In the rows, zero is written as 128.
Known rows, with every step that occurs:
E Q D W: [112 142 176 174  79 118 120  95 162 150 131 113  78 128 165 106 125  94
 115 149]
E Q G W: [132 138 109 127 117 120 134 119  61 140 206 116 109 205 110  98 131 112
 135 128]
J W: [153 115 160 128 131 135 120 115  76 107 125 109 131 114 170 109 130 109
 112 148]
G W: [143 131  98 121 123 121 133 126  55 118 156 141 149 163 117  75 132 116
 149 135]
Q D: [105 153 139 130  66 117 140 120 120 147 125 137 120  96 111 117 138 126
 129 118]
Y W L: [ 61 134 111 168 120 126 108 127  53 123 121 100  61 139  96 172 121 105
  96 124]
E Q D W G: [108 170 196 146  70 111 148 100 169 158 147 106 134 121 181 103 138 114
  79 122]
D W: [124 125 172 139 139 135 108 108 141 119 106 121 115 145 178 113 131 108
 130 139]
E Q G: [114 137 137 138 120 129 129 122 137 152 188  99  83 175 120 152 127 123
 113 121]
L W Y: [ 95 146 143 147 114 124 137 142  59 111  93  87 129 131 161 104 129 139
 100 118]
J W Y: [150 138 156 136 122 126 110 124  59 113 112  84 119 131 178 132 137 122
  83 142]
B L W J: [ 86 116 128 122 111 104 166 138  60  62 122  84 113 104 180 100 125 173
  74  99]
L W G: [ 88 157 169 115 110 122 174 134  96 115 122 103 190 109 169  80 136 141
  96  92]
D W Y: [127 148 166 145 131 128 100 121 117 122  94  95 105 161 182 135 137 122
 102 137]
J W E Q D: [118 157 158 168  54 106 154 105 121 147 143 121  68 121 159 104 137 108
  74 134]
L W: [ 88 122 148 140 122 134 153 135  80 105 105 112 143 113 153  80 123 126
 130 118]
Q G W E: [110 167 119  99 109 119 154 127  58 125 160 149 109 217 122  95 159 140
 125  92]
Y W: [101 108 103 134 135 137 108 124  66 128 100 105 106 126  79 186 117  92
 128 137]
D W G: [123 152 188 117 125 126 135 109 151 129 124 111 167 138 189 112 144 125
  94 112]
B L W: [102  83 139 141 136 114 181 139  92  69 103 112 103  93 159  79 114 155
  98 127]

Rows:
[104 167 134 167  49 101 160 114 157 161 145 133  64 131 131 117 134 123
  88 120]
W E Q D
[111 169  99 111  94 106 120 121  32 125 213  87 118 205 137 118 140 134
 110  99]
E Q G W J
[112 149 171 140 126 125 130 110 154 117  94 138  90 173 189 111 146 126
 105 119]
D W E
[ 98 143 127 111 122 127 135 127  82 137 122  99 158 119 102 174 129 111
  88 108]
Y W G
[112 144 132 167  62 108 141 116 148 164 156 120  88 108 117 120 124 113
 109 138]
E Q D
[ 89 162 113 164 107 114 130 121  54 133 214 108  63 209 124  92 135 128
 108 116]
E Q G W L
[146 146 181 106 118 125 144 115  94 118 142 101 185 108 184 105 141 122
  77 120]
J W G
[108 110 137 151 128 109 166 146  76  80  94  88  93 112 168 100 123 164
  70 126]
B L W Y
[113 169 114 161  49  96 162 112 104 154 164 145  82 158 121  77 138 114
 102 125]
G W E Q D
[103 117 161 116 123 108 201 138 106  84 124 104 159  89 173  75 128 168
  63 101]
B L W G
[110 138 159 163 118 127 118 116  66 103 141 102  87 129 176 105 135 124
  84 135]
J W L
[ 84 146 122 142 117 126 129 121 102 150 158  98  41 196 100 190 129 108
  91 110]
Y W E Q G
[103 145 179 141  83 125 123 102 136 139 103 127 105 116 160 103 139 108
 132 132]
Q D W
[112 161 170 176  75 111 111 107 135 152 116  88  72 143 174 126 133 112
  86 143]
E Q D W Y
[137 145  99 165 106 105 150 119 112 134 171 136  86 196 141  87 126 114
  99 134]
G W E Q
[106 173 105  79  97 115 120 125   8 112 185 102 143 197 131 116 154 146
 123  87]
Q G W J
[ 72 157 175 204  69 112 122 100 141 142 143 106  36 141 173  97 131 111
  85 134]
E Q D W L
[ 74 156 138 124  99 119 138 132  46  93 120  84 149 123 176 101 132 148
 104  91]
L W J
[123 142 162 180 120 118 130 106 183 134 130 121  58 182 190 117 127 108
  85 140]
D W E Q
